In the rows, 128 means zero.
Known rows, with every way that one mark hangs from another
lakefas{pobo{galo gided} rura{kaba}}: [206 117  46 119  68 206 137 162 129 102 117  90 136  45 135 152 141 119
 193 113  57 100 116 100 102 175 132 208 136  54 136 114  86 120 194 137
 108 124 163 113 130 141 132 195 165 127 124]
lakefas{loso{gided{dutom{ninodef}}}}: [163 122 140 118 163 150 156 181  61 186 188  52 109 102 124  85 109 161
 136 187 175 129 130  99 180 109  98 182  93 111 143 115 115  98 114  80
 108 174 174 190  97 127 145  62 103  91 142]
lakefas{loso}: [145 134 123 104 137 138 125 162 131 139 130 107 113 100 146 133 125 133
 142 141 126 148  97 118 134 128 126 155 124  92 142 132 159 122 128 138
 126 142 146 138  94 114 124 100 122 119 139]
galo{pobo{gided lakefas{rura}}}: [157 137  70 127 115 149 117 127 184 138 179 122 130  89 138 127 123  72
 167  95 115 130 100 134 115 139 115 180 154  72 136 122 108 129 147 106
 102 156 150 132 149 113 107 206 124 129 148]
galo{loso}: [142 122 123 130 115 116 128 167 190 117 129 136 136 125 137 161 115  96
 143 130 109 136 114 106 127 166 133 145 120  89 147 102 119 126 140 141
 127 118 124 127 131 107 107 121 175 147 109]
gided{dutom loso}: [159 112 112 141 164 163 103 172 165 129 157  73 156 123 108 129 100 142
 145 118 112 121 135 103 146 139 154 181 110 101 138  99 134 103 139 137
 114 141 151 186 137 122 143 109 116 142 112]
sapi{ninodef}: [145 142 100  97 151 112 112 186 167 141 112 119 146 115 158 148 100 108
 165 148 119 141 121 102 116 139 120 133 134 104 128 117 111 128 122 132
 109 121 120 135 131 118  90  78 152 135 125]
pobo{galo lakefas{loso rura}}: [152 151  94 117 122 184 139 133 144 138 138 102  98  81 166  98 118 128
 200 115  57 115  94 155 140 120 130 191 136  71 137 131 132 121 145 121
 120 178 178 133 119 115 137 187 119 120 140]
lakefas{loso{galo}}: [148 151 135 117 132 136 152 158 164 124 154 110 112  96 144 151 119 123
 156 128 117 138  97 117 137 115 133 170 127  99 156 113 154 127 117 133
 101 142 156 115 105 114 107  46 120 146 133]
pobo{galo gided}: [176 142  75 101  81 144 148 195 158 139 142 144 122  97 139 154 120 125
 172 138  93 117 116 103  87 142 143 180 127  72 145 114  91 116 152 179
 115  99 146 112 106 131 128 171 153 121 136]
pobo{galo}: [157 126  82 108 117 144 156 184 152 127 118 136 113 105 159 134 126 134
 165 135  84 126 114 114  89 128 154 165 128  74 123 123 116 125 142 176
 123 100 134 137 116 134 123 122 153 125 120]
galo{loso pobo{gided{dutom} lakefas}}: [153 154 103 140 128 140 120 142 202 163 204 121 154 103 123 137  99  66
 143 116 157 133 145 106 123 163 124 151 133  88 134  94  83 129 154 136
  98 147 175 186 139 110 106 194 155 160 117]
dutom{ninodef}: [153 115 109  93 115 124 148 176 115 150 154  95 120 126 148 114 127 124
 134 139 141 135 108  93 124 115 128 146 114  90 140 110 112 143 112 112
 126 127 114 137 132 129 118  96 136 117 140]
galo{loso pobo{gided lakefas{rura}}}: [153 130  93 149  99 144 128 121 218 137 176 151 141  84 131 137 117  51
 170  91 122 123 108 131 125 163 116 176 148  72 154 101  91 127 150 108
 104 160 153 125 158  97  93 219 168 142 135]
loso{galo lakefas}: [163 130 125 127 119 131 162 160 165 115 162  91 119 111 144 150 109 104
 165 119 147  95 128  94  85 155 118 181 128  83 151  95 145 133 127 139
 110 128 113 107 147 119 127  65 146 160 129]
lakefas{loso pobo rura}: [165 120 109 126 134 202 117 139 135 100 131  89 129  59 132 143 150 129
 162 130  91 126  99 120 183 144 116 175 137  84 134 125 189 140 147  88
 119 146 138 120 113 106 138 123 146 125 123]
loso{galo{pobo{lakefas}}}: [132 160 109 120 138 123 150 132 190 146 178 114 102 102 160 138 121  69
 156  86 130 147 119 127  79 112 166 152 148  85 131 109 128 152 117 146
  81 146 157 131 164 133  79  82 120 172 141]
pobo{galo lakefas{loso{gided{dutom}}}}: [165 154 123 121 158 174 153 172  85 195 171  59  87  83 144  86  94 150
 181 163 108 105 139 133 148 118 124 186 113  85 120 121 104  96 153 145
  87 174 216 186 101 130 150 121 100 108 128]
sozok{dutom{ninodef}}: [141 142 100 117 117 136 141 180 127 158 154 106 137 131 145 112 126 110
 125 127 138 142 130 116 125 118 126 155 103  73 146 102  97 136 114 123
 144 121  97 131 143 150 144  95 138 116 108]
sozok{dutom}: [140 144 101 124 122 151 121 177 168 138 133 119 145 118 133 145 116 104
 136 121 115 144 138 132 116 149 129 155 117  72 134 109 116 138 132 149
 146 105  97 120 137 144 149 116 129 137 104]
galo{loso pobo{gided}}: [147 132 109 137 103 112 130 164 210 135 162 166 145  98 121 156 135  74
 132 111 147 148 125  92 103 169 127 157 137  79 151 108 105 120 132 145
 101 120 132 125 128 105  95 147 186 156 129]
rura{kaba}: [151 124  89  96 106 136 121 162 125 121  99  92 125 124 139 146 117 110
 157 134 103 155 105 113  96 150 137 155 114  84 119 119 113 126 163 151
 128 120 136 151 129 149 134 118 112 127 122]
lakefas{loso{gided{dutom}}}: [163 134 135 127 181 164 142 179  92 164 165  53 120  95 118 116  99 154
 146 174 148 127 129 112 175 128 102 184 108 112 133 121 135  96 140 117
 105 156 178 180  84 123 160  74 100 104 133]
kaba{rura}: [133 129 116  91 128 144 113 153 152 122 137 116 143 105 132 149 105 116
 162 106 103 136 111 105 130 148 129 179 115  86 152 122 118 130 133 144
 142 109 126 118 114 104 125 124 151 131 134]
gided{dutom{ninodef} loso{galo{pobo}}}: [156  91 112 142 168 134 142 165 166 155 215  72 138 103 113  92 134 123
 134  76 159 142 138  84 135  87 171 181 115 111 148  76 126 119  88  97
  79 160 170 203 163 130 109  27 123 165 128]
gided{dutom loso{galo}}: [160 124 121 148 152 156 127 172 186 118 179  69 151 110 110 139  92 133
 154 103 105 108 129  95 138 123 162 185 116 112 154  79 127 109 123 137
  89 142 162 160 144 124 124  54 109 164 115]
lakefas{pobo{gided} rura{kaba}}: [195 108  62 107  74 190 105 152 121  90 128  83 152  64 125 159 134  96
 171 118  96 113 105  99 124 184 113 185 129  67 141 114 109 127 190 110
 111 137 154 113 136 133 142 184 149 127 117]

Rows
[187 104  80 123 116 158 136 195 139 178 181  90 143 109 100  99 109 158
 155 122 112  95 133  83 131 115 153 203 104  82 157  80  67  97 132 136
  98 142 167 164 133 129 154 156 135 131 128] | pobo{galo gided{dutom{ninodef} loso}}
[157 133 124 141 119 124 166 190 137 152 123 129 108 101 134 124 117 127
 166 158  89 116 126 110  95 149 140 159 113  84 145 118  83  91 145 165
 100 114 149 138 125 128 114 114 186 129 124] | pobo{galo{loso{gided}}}
[168 100 148 153 151 127 159 187 106 169 181  53 128 121 105 104  95 136
 149 180 190  88 158  82 137 167  79 187  92  97 141  85  92 104 128  94
 109 154 130 176 138 113 162  94 165 123 108] | galo{loso{gided{dutom{ninodef}} lakefas}}
[181 106 136 118 159 180 144 171  49 176 176  32 119  64 119  94 134 159
 127 185 163 115 141  92 188 122 104 164 100 110 128 113 137 117 134  77
  84 157 170 187 104 132 148  38 136 115 122] | lakefas{loso{gided{dutom{ninodef}}} pobo}
[179  93  98 114 125 156 117 182 138 176 196  78 166 123  90 116 100 143
 140 127 148 105 125  81 157 130 139 199  98  96 157  74  92 101 132 108
  97 166 153 169 139 122 156 134 117 124 130] | pobo{gided{dutom{ninodef} loso}}
[156  89 112 130 153 149 118 173 135 160 171  56 147 125 104 103 103 152
 130 121 139 119 137  92 153 119 150 171  99 104 144  90 117 115 124 103
 109 151 140 190 149 131 142  85 110 127 119] | gided{dutom{ninodef} loso}
[197 134  70 103  83 169 133 184 142 129 144 114 130  64 135 162 148 113
 159 132  82 100 124  89  91 156 149 169 137  62 133 120 111 133 161 177
  93  87 143  98 118 124 125 163 187 138 121] | lakefas{pobo{galo gided}}
[166 149 108 125 101 136 121 143 189 154 190 111 137 117 125 163  84  98
 167  88 109  92 109 126 108 126 167 184 133  76 162  90  90 120 138 157
  52 183 171  91 171 110 118 131 118 163 146] | pobo{gided{loso{galo}} lakefas}
[183  96 104 144 140 177 138 166  81 125 147   9 130  97 112 107  78 142
 196 156 137  97 142 106 142 183  67 223 102  89 126 107 103  87 180  79
 123 163 157 192 131 138 187 128 106 103 113] | loso{gided{dutom} lakefas{rura{kaba}}}
[179 105 130 146 135 154 170 166 130 103 168  68 119  86 136 138  96 129
 197 120 129  78 120 111 118 155  95 223 125  82 162 102 128  97 134 100
  93 147 127  97 151 110 150  73 141 128 143] | loso{galo gided lakefas{rura}}
[167  97  88 144  86 159 149 152 159  96 110  96 112  98 138 115 112 111
 213 114  69  99 116 116 104 199 116 208 115  61 145  96  96 105 171 116
 152 132 132 152 146 123 142 187 172 134 110] | pobo{galo{loso{lakefas{rura{kaba}}}}}
[173 139 126 131 147 157 163 196 135 129 176  62 120  98 125 144  94 142
 162 151 142 108 136  98 129 123 123 181 115 116 151  97 105 105 135 138
  87 131 169 159 120 144 126  35 114 131 130] | loso{galo gided{dutom}}
[170 111  97 135 127 164  99 188 163 151 177  77 167 111 100 146  96 135
 147 114 126 104 127  89 150 152 136 188 115  96 151  91 112  93 149 141
 101 149 152 158 120 113 160 152 116 131 120] | pobo{gided{dutom loso}}
[170 115 138 140 166 151 149 189 104 145 165  32 133 110 116 120  87 145
 170 168 170  82 155  97 127 173  88 181 108  93 122 115 123 101 150 127
 111 135 135 175 121 134 177  88 126 117 117] | loso{gided{dutom} lakefas}
[167 158  94 114 109 172 110 135 147 144 166 116 137  82 136 134 108 105
 188 132 115 108  86 141 166 138 108 192 134  73 156 118 117 119 161 106
 108 195 172 101 119  96 134 212 113 102 149] | pobo{gided lakefas{loso rura}}
[144 140  96 137 136 150 154 125 199 110 186 111 115  87 160 123 121  73
 175  69 112 130 109 135 108 104 144 178 156  89 148 106 124 143 124 110
  89 162 159 130 169 128  90 107 124 157 149] | loso{galo{pobo{lakefas{rura}}}}
[165 107 123 147 144 154 155 161 116 120 144  65 121 101 123 118 101 133
 190 154 133  81 123 117 120 170  76 205 122  77 144 113 139 102 151  90
 114 145 107 113 140 116 168 121 134  99 130] | loso{gided lakefas{rura}}
[180 132 129 125 121 162 152 157 148 102 164  75 130  75 138 168 115 106
 164 117 134  82 139  83  88 174 119 168 139  78 137 106 165 159 143 131
  94 115 122  99 155 119 128  58 172 176 107] | loso{galo lakefas{pobo}}
[190 145  86 102  96 181 138 176 122 145 145 118 120  49 142 146 144 127
 160 144  90 113 114 104 119 157 140 184 134  62 136 135 137 127 161 165
  98 126 165 106  95 118 140 150 172 141 125] | lakefas{loso pobo{galo gided}}
[193 116 120 155  98 176 121 172 160 117 176  78 176  74 104 166 111 106
 145 152 164  68 155  65 130 221  90 181 117  70 137  87 128 130 174 124
 112 125 134 145 134  98 145 165 208 166  87] | galo{loso{lakefas{pobo{gided{dutom}}}}}
[183  88  76 148 104 190  93 149 167 119 147 106 176  64 106 160 125 123
 164  98  89  92 106 103 152 167 127 207 135  69 158 112 144 117 166 108
  87 150 134  96 157 101 146 161 158 140 117] | lakefas{pobo{gided{loso}} rura}
[161 121 105 135 116 117 139 174 169 154 202 119 148  95 108 124 134  91
 123 132 176 150 144  70 141 139 121 161 107  94 150  90  86 127 121 108
 111 137 154 184 136 123 105 144 177 137 125] | galo{loso pobo{gided{dutom{ninodef}}}}
[161 135 148 151 150 138 145 191 144 136 152  79 141 109 105 135  99 124
 143 178 144 118 137 100 153 169 111 161  98 110 147 102  96  91 140 123
 114 130 154 169 122 126 131 100 158 124 110] | galo{loso{gided{dutom}}}
[155 160 122 113 139 149 158 158  91 192 152  95  68  94 153  99 108 137
 185 155  90 116 120 147 117 116 142 175 121  70 125 136 107 109 144 152
  82 165 186 139 112 133 142 125 115 112 149] | pobo{galo lakefas{loso{gided}}}
[178 126 104 142 120 160 123 183 185 127 194  90 159 102  99 168  93 125
 154 102 131  93 129  93 144 136 158 205 121 102 175  74 100 102 133 149
  77 161 174 145 133 114 129  99 119 153 127] | pobo{gided{dutom loso{galo}}}
[155 144  92 148 100 160 153 142 184 121 135 133 126  98 153 121 110  94
 197 124  57 107 103 135 122 147 143 173 129  68 145 105  91 127 151 137
 124 152 159 122 153 111 107 206 173 133 114] | pobo{galo{loso} lakefas{rura}}
[184 119 121 158 142 179 156 202 129 124 145  76 124  63 108 133 122 137
 155 167  98  94 163  87 137 166 137 162 109  88 128 101  97 113 159 139
  93  99 169 177 126 135 127 111 200 146  88] | lakefas{pobo{galo{loso{gided{dutom}}}}}
[171 140  81 116  93 153 118 162 172 171 161 130 119 119 130 129  97 112
 182  97  73  98 118 135  96 133 160 188 131  53 145 106  69 103 152 179
  72 153 163 112 153 115 139 196 135 143 140] | pobo{galo gided{loso} lakefas}
[162 107 139 173 128 139 154 161 153 112 152  83 136 105 119 131 102 116
 182 146 129  85 125 110 140 198  72 194 114  74 154 103 118  87 146  85
 116 155 114 110 146  99 151 139 177 117 121] | galo{loso{gided lakefas{rura}}}
[157 106 125 155 115 148 139 145 196  94 138 107 147 107 127 140 105  98
 180 116 117  93 108 112 131 201  90 196 122  75 152  95 139 119 143  96
 140 151 100 114 152  90 139 166 182 138 114] | galo{loso{lakefas{rura}}}
[201 120  61 117  85 198 142 176 151 103 139 112 138  41 134 152 151 119
 183 115  64  91 113 106 118 152 136 197 143  56 149 116 111 124 167 132
 107 119 143  99 129 127 130 182 184 124 124] | lakefas{pobo{galo gided} rura}
[154 131 124 144 178 133 170 176 152 138 200  71 114  81 134 127 124 121
 153 112 158 140 150  95 110 113 135 185 130 116 138 111 119 102 122 129
  73 128 176 191 125 149 107  25 119 140 136] | loso{galo{pobo} gided{dutom}}
[143 132  77 123 113 152 136 115 175 116 158  86 115  86 162 120 115  68
 191  63 104 147 102 138 101 129 148 178 150  81 132 105 107 134 142 101
  93 163 186 149 169 144  89 123 102 152 141] | loso{galo{pobo{lakefas{rura{kaba}}}}}
[175 125 134 126 145 140 178 200  98 158 203  50 107 104 126 113 103 141
 145 155 169 106 139  80 135  92 127 177  99 125 154  81  86 106 111 110
  82 149 171 162 132 147 135  21 114 114 139] | loso{galo gided{dutom{ninodef}}}
